Each row comes from the steps of one path. Every step used is in the known rows, and no mark comes twice. Write the path behind each row, first mark first.
Known rows:
s e: [ 14 -13 -12  -6  -7 -12  -3  14  11  -4 -29  -7 -31   0  18 -22 -12  21
   6  -1  -9  -8  -8  15  -1  -2  -8 -17 -11  14   0   2  26  14  10 -11
   5]
p f: [-17   6  17   9  15  12  -3  15  35   3  -8   6 -11   1   3  19  -9   8
 -12   3  12 -14  18  34  12   2  16  -3  17 -12  14 -13  -1  -8   7  15
   1]
a p f m: [-20   6  20 -10  49  43 -13   3  47  -6 -15 -14  -7  -2   0   7   0   0
  13  34  33 -26 -16  39   2  -8  43  -1  16 -31  13 -20   4  -6  28  12
 -28]
f k u n p: [-20   3 -34   9  29  -1  -1   0  -8 -25  -7 -30  -8 -18 -25 -25   0  23
  -9  13  21 -18  -4   5  23  30 -14 -11   1  -2  18   1 -32   1  22 -14
 -20]
a p: [ -4   5  -2 -14  29  21   8  12 -13   9  14  -8   1  -5  -7  -6 -17   2
  15  11  13  -9 -17   3  -1  15  15 -14   0  18 -10   3  10   7   1  10
 -25]
l n: [ 30 -18   2  -3 -12  17   2  -7  -7   8  -8  11  34  -2  25  19 -10   0
   0   8   1  17   4  -8  -7  -7  18  -8 -14  -2   8   2  18  -2  16  14
  10]
a p f e s: [ 16  23  22 -25  32  18   2 -24  -7  21  -5 -33 -16  -8 -13 -15  -1   6
  19  10   8  -7   6  13  -7  -3  12  -7  -7   3   0  13 -24  -2  13  27
 -24]
p f k u a: [-40  37 -13  -3  16  12  -3  31  50  -4  -4 -25 -24 -26 -23   0  11   8
 -37  33   2  -7  17   1  15  23   5  -3   1 -36  25 -11 -16  -4  10   1
 -16]
x c: [ 10   1  16  17   6   2 -12  28  11  -5   5   2  -9 -15   2  10 -16   2
  -2   3 -14 -13  19  19   9   2  -9  23   3  10  -9   1 -10 -15   7  26
  24]
l b: [-16   5 -10  27  31 -10  -3  13  13  17  11   4  -5   9  16  17  15 -17
  18  -6  22 -24 -14 -14  -8   7   8   6  -5   0  -5  -7 -13  13  10   9
   6]
k u a p: [-28  29 -20 -27  46  16   8  23   9  -3  27 -19  -2 -24 -18  -5 -16   9
 -17  24  12 -25 -16 -13   7  31  15 -14 -11  11  -2   4  -2   7   3   2
 -30]
c p f k u a: [-40  34  -9  -1  16  11  -5  27  58   3  -3 -35 -27 -15 -15  -5  16   1
 -31  45  -5  -7  13  -4   8  30  19  -7   1 -28  25  -8 -18   1  13 -19
 -19]
m p: [-28  18  26   9 -14  16   7 -27  -9  -3 -14  10  -3   0  12  10  22 -18
  10 -15  -6 -20   4  19 -12  -6 -17  -4  -9  10  21   9   5  -2  -8 -16
  10]
a p f k: [-16  15  12  12   9  44   1  34  28  25 -19 -22 -27  -9 -19  -7   3   0
  14  33  10  14  11  36   4  13  14 -10  21 -27  17 -20   3  -2  10  23
 -31]
c p f: [-19   1  22  11  15  10  -7   8  49  16  -6  -8 -19  19  16  12   0  -3
   0  22   2 -14  15  29   2  13  38  -9  16  -1  13  -6  -2   1  12 -16
  -2]
k u g: [-24   8  -1 -21  24  -7  -7 -15   9 -18  28 -18  -1 -12 -17 -10  -6  22
   3  23  -2 -20 -19 -23  -4  11   8 -21 -16 -14  25   0 -28 -23  15  21
  -3]
r p f e s: [ 10  24  22 -18  15   5   1 -33 -22  16  -7 -24 -16   2 -14 -20  10  -9
   7  14  -7  -4  -5  21 -17  -6   8  -3   2  -7  15  14 -32  -1  11  18
 -22]
x u: [  8 -13  19  -7  -5   1   4 -11  -1 -16 -11 -17   7 -14   8  -3  -1   4
   9 -19  -1  -7  -8   8  11  -6   4  10  -3  -2 -21   2  18 -11  26   0
   2]
f e: [ 20   8  15 -19   8   2 -17 -16  16   5 -13 -22 -11 -16  -1 -12  18  -1
  13  19   1   4   9  -4  -5 -17   4   5 -11 -14  10 -11 -12  14  10  -1
 -11]
r p f k u m: [-56  20 -17  20  -5   4  -4  32  -6 -13  -1 -31   7  -8 -34 -13  12  -1
  -5  50  12  -9 -16  50 -20  10  -9 -11  23 -30  40 -17 -23  -8  43   5
 -30]
u n p: [-16 -16 -32   6  28   1   0 -10 -25 -24 -11   0   4  -7 -12  -9 -15  23
 -16 -16  18 -24  -4  -1  24  22 -10  -8  11  10   6  14 -14   7  19 -20
  -7]
p f k u: [-20  34   7  12  11   6  -4  26  48   1   4 -44 -25 -16 -19 -14  18   4
   3  48  12  -1  10  32   9  13   4  -6  -3 -29  26 -29 -27 -17  10  20
 -21]
k u: [-10  26  -4  -4  18 -19   0   4  18 -15  26 -31  -4 -12  -7 -10   7   6
   0  26  11 -17  -6   4   4   8   0  -5 -20   3   8 -10 -24 -12   2   5
  -9]
n p: [  2  -6 -20  -2  33  -8   6 -22  -5   0   4   5   6  -3 -12   1  -9  17
  -9  -8  13 -21  -5  12  15  26 -11   5 -12  19  -1   4  -7   7   2   0
   3]
m p f: [-40  21  36  16   4  25   2  -5  30   2 -19  16 -14   1  13  27   8  -6
  -2 -10   5 -31  22  49   3  -3   3  -5  10  -4  32  -7   3  -9   0   2
   9]
r p: [-18   5  -3   1  -8  -3   6  -3 -42  -1  11  11   3  14 -11 -15   5 -26
  -6  20 -17  -2 -36  19 -21   9   9  -5  15  -3  19   6  -6   6  -3 -10
 -21]
c x u: [  0  -6  16 -20 -16  -5   3 -33  13 -22  -8  -7  19  -1   4 -10  -1  18
   8 -25 -18 -22  -4 -11   8   0   8  24  -2   4 -30  10  14 -11  31 -31
   5]
u k: [ -8 -11 -21  -7 -32  24   1  36  -4  -9  -4  -4 -28  -1   0   7 -25  20
  -7   2  -1   7  17  -9  -5  16  16  -3 -14  -8   1   7  -7  -4  31   6
 -10]
n u c p a: [-18  -8  20 -18  11 -18  -6  -7  18  39  13 -11  -6   2  18  27 -13 -12
  25   5   9 -28  12   7 -13  14  36 -25  20  24   5  26 -13   1  -2  -6
  21]
n u m p f e s: [ -7  24  25 -12  20   7  -7 -29  -7   6 -26 -30  -8  -9  -4   5  17   8
  29  -9  16 -31  17  29 -28  -8 -21   3   0  10  18  27 -31  -8  26  15
 -13]
k u x: [-22  32 -27 -14   6 -21   3  -9  17 -17  38 -13  27   6 -16  -1  -1  19
  -8  30  13 -25  -5  -8   1  30  -5  12 -17   0   4  -1 -28  14   5  15
  -7]
p f e s: [ 18  21  24 -18  18   7  -3 -30   0  16 -12 -29 -16  -5  -9 -13   8   5
  10   5   1  -2  15  11  -6 -11   5  -1  -6  -7   4  11 -29  -5  13  22
 -11]
k u n p: [-19   0 -34   2  41 -11   0  -8 -12 -34   4 -19   1 -15 -16 -15 -10  27
 -17   0  25 -34  -9   2  26  28 -10 -11  -2  12  12   8 -30   0  20 -17
 -13]
u e s: [  7  -7 -10 -15   1 -11  25  -7 -32  -1   1   1   0  -1 -10  -5  10  24
  11 -28   4   1  -6  -2 -10   0   0 -18  -6   6   5  43 -12 -12  24   8
 -18]
m p a: [-40   4  27  -2 -16  14  10 -38 -11  20 -10  21   0  -9   5  27  -2 -15
   8 -31   5 -16  17  27  -6  -6   0 -22  22  14  24  10  -7  -6  -7 -17
  44]
k u x p f: [-37  23  21  -5  26  16   4  16  67  -3  27  -2   9  10   1  17   0  16
   2  15  19 -18  12  30  27  20  22   9   7  -9   7 -25  -9  -2  -3  11
 -19]

Which path is each row?
[-47  15 -25  20  17   0  -4  24  14 -13  -7 -34   9 -17 -34  -5   4  22
  -6  35  27 -18   2  47  -3  18 -19  -6   9 -18  30 -18 -24  -8  47  10
 -17]  n p f k u m
[  6  29  44 -35  16   5   0 -35  22  21   3 -25  -8   3  -2 -16  10   4
  20   5 -13 -15  16   2   1 -10  19   3 -13  -9  -7  14 -22  -8   3  14
 -25]  u c x p f e s
[-19   4  42   0  16  -2  -5  10  49  17  -2 -20 -15   7  24  16  -4  -9
   2  22  -3 -32  11  35   8   7  49 -11   6  -9   5   1  12  -4  19  11
  -9]  x u c p f
[-53  46   0   1   8  19   1  18  46  -6 -11 -21 -24 -27 -17   3  22  -1
 -32  25  -2 -18  18  10   9  21  -3  -6  -4 -30  35  -8 -14  -5   5  -7
 -12]  m p f k u a
[-43   3  33  -7  -4  27   0 -47   6  11 -20  12   2  -8   6  24   9 -19
  16 -15  16 -21   4  32 -11 -18  14 -17  23  -8  29   4  -9  -9   8 -21
  35]  f m p a
[-20  35   1  11  23  14  -6  42  41  -3  26 -21  -3 -15 -20   7 -19  17
   1  46   6 -29  20  36  14  37  -2  26   1   0   3 -12 -30  -3  16  53
  -1]  a p f k u x c
[-44  49  29 -12 -11  -7  -1 -14  49   2   8 -14  -2  -1  -2  -6  17   1
   3  31 -21 -48  15  12  -3  11  10   3 -16 -18  18   2 -15 -12   1   0
 -13]  m p f k u c x
[-47  19  19  31 -23  41  -1  17  21  11 -44 -11 -16  -7 -13   4  25  -8
  11  18   4   4  23  54 -11  -2 -14  -6  25 -35  41 -16   0  -7  22   5
 -10]  u m p f k
[ 12   5  15 -19  30   8  -1 -39 -15  -6 -25 -38 -13 -17 -11 -20  -1  21
   5 -16  11 -20  10  14  13  -2   3  -1   1  -2  -1  21 -28  -7  38  10
 -15]  x u n p f e s
[-48   3  21  13 -25  15   7 -21 -28 -23 -29   0  21 -11   6  12  16  -7
  12 -27   1 -31  -4  36 -18 -13 -29  -1   4   4  16  11  19  -8  39 -20
   9]  x u m p
[-23  25   7 -10   1  15   8   9  44  -1  31 -22  17   8 -12 -12  21   7
  24  27   7  12  -6  -2  16  25   2  13 -10 -12  -4 -21 -11   6  -9  -3
 -35]  f k u x p
[-28   8  37  -6  11  26   1   6  68   3   5  15   3  17   9  12   1  16
   7  -9  -2 -13  18  19  23   6  28  11  18  -5  -3 -19   6 -12  -1 -24
 -12]  c x p f
[-25  -1   1  12  -1  28  -2   0  32  -7 -41 -19 -15  -9 -20 -17   4  25
  -1   2   3  -9  18  26  25  19   5   8  25 -30  11  -6  -6  -7  38 -16
 -16]  c x u n p f k
[  6  -6  21  17   5  -1 -12  15  26  12   6 -19 -16  11  16   2  -3 -13
  12  27 -24 -10  10   7  -5  16  20  10   2  21  -7   8 -10  -3  13 -19
  14]  x c p
[-22   1  40  -5  34  42 -14   0  73  -8 -16  -9  -6   6  11  10  18  -5
  19  22  24 -11  -8  38  14 -17  41  10  16 -41  12 -31   5 -14  17  -4
 -26]  x p f m
[-28 -10  26 -24  -8  14   8 -25  29  19  16  20  16   7   1  12 -11   8
  18 -30  -4   2  13  -4  14   1  25  -5  29  12 -11  -2  -3  -8  -8 -45
  23]  c x p a
[-17  38  25 -10  16   5  -1 -35  -8   1 -12 -41  -7 -13 -13 -10  20   3
  13  11   8 -25  11  31 -18 -11 -13  -8 -12  -2  25  11 -38 -11  29  14
 -12]  k u m p f e s
[-29  10 -11  -6  23   6  16  53  38 -10   8 -19 -20 -24 -18   0  19  32
  16  24  32  -7  -2  34   6  17  23 -28  -2 -21  37  -2  -8 -12  40  12
 -46]  a p f k u e
[-36  27  43 -13  22   6   0  14  77   3  25  -5   1   7  10  10   1  12
   6  13  -1 -32  14  24  26   8  35   4   0 -11   2 -19  -2 -17  -4   1
 -22]  k u c x p f
[-31  17  35   1   0  31  -5 -39  14 -13 -30  -1  -3  -1  14   6  36 -24
  19   6   6 -27 -11  27 -18 -20  -2   4  -7 -16  28   1   2  -7   8 -20
  -2]  f m p
[-28  17  10  -7   2  46   4  21  45  11 -26 -19 -18 -15 -21 -10   0  13
  -3  17  -5  -2  14  15  12  21  21   5  20 -32   1  -9  12  -4  28  -4
 -28]  c x u a p f k
[ -8   4  20  -6   2 -17  -5   1  16  26  12 -22  -7  17  21  -2   6 -25
  12  38 -18 -17  -6  -4 -11  12  38 -18 -13   4   2  15   3  10   0  -6
 -14]  u c p
[  5  10  -6   3  16 -13 -15  27  24 -13  17   4  10  -6   0  28 -20  22
  11   3   6 -41  22  11  -1  31 -24  45   5  25 -14  18 -23  -1   8  39
  18]  n u x c
[-35  42 -20  -8  16  11   5  14  35   0  26 -27  10   0 -29  -6  -1  19
   2  54  22 -16   0  17   5  41   4   5  -4 -13  13 -14 -25  13  10  31
 -29]  a p f k u x
[-23   1  -7  24  10  31  -4  21  23   4 -37 -16 -26 -11 -22  -8   4  14
  -4  16  15   4  21  33  21  19   0  -7  27 -33  27 -13 -13  -1  22   4
 -19]  u n p f k
[-24  35 -27  -5  -8  -7   2   0  22  -8  23 -28  14   2 -27 -13  12  14
   0  45   9  -5  -2  -3  -1  34 -11  12 -13 -18  11  -9 -31  14   6  19
 -17]  f k u x
[-20  31  12  14  11   5  -7  21  57   9   4 -53 -28  -5 -11 -17  24  -3
  10  60   6   1   8  28   3  20  18 -10  -3 -21  25 -25 -30 -11  13   0
 -23]  c p f k u
[-51  20 -17  13  15  17  -2  42  10  -8   0 -40   7 -18 -32  -9   0  15
   6  44  27 -12  -5  42 -10  13  -6 -15  15 -18  25 -19 -14  -7  47  15
 -31]  a p f k u m
[-39  29   0 -13  52  25   4  35  42   0  15  -9 -13 -18 -11  16 -21  15
 -26  21  22 -34   7  23  17  27  29 -13   9  -4  12  -9  -2  -2  11  16
 -22]  k u a p f
[-23  24  35 -27   6  -6   3  -3  51   0  38 -11  15   8   8 -10  11   3
  21  10 -17 -21  -4 -14  16   7  23   8 -19   0 -16  -6   0 -11 -13 -21
 -29]  k u c x p
[  0  14 -13 -12   2 -13  24   2 -16  -2   7 -30 -11 -11 -22 -20  24  23
  20   1   8   6  -7   4  -9   9  -4 -21 -16  -8  16  31 -30 -20  29  15
 -33]  f k u e s
[ 19  17  45 -25  18  -4  -3 -35   7  23 -10 -51 -17  -4   8 -15  10  -7
  21  16  -9 -17   8  14  -5  -8  29  -8 -16  -7  -5  22 -17  -5  25  25
 -19]  x u c p f e s
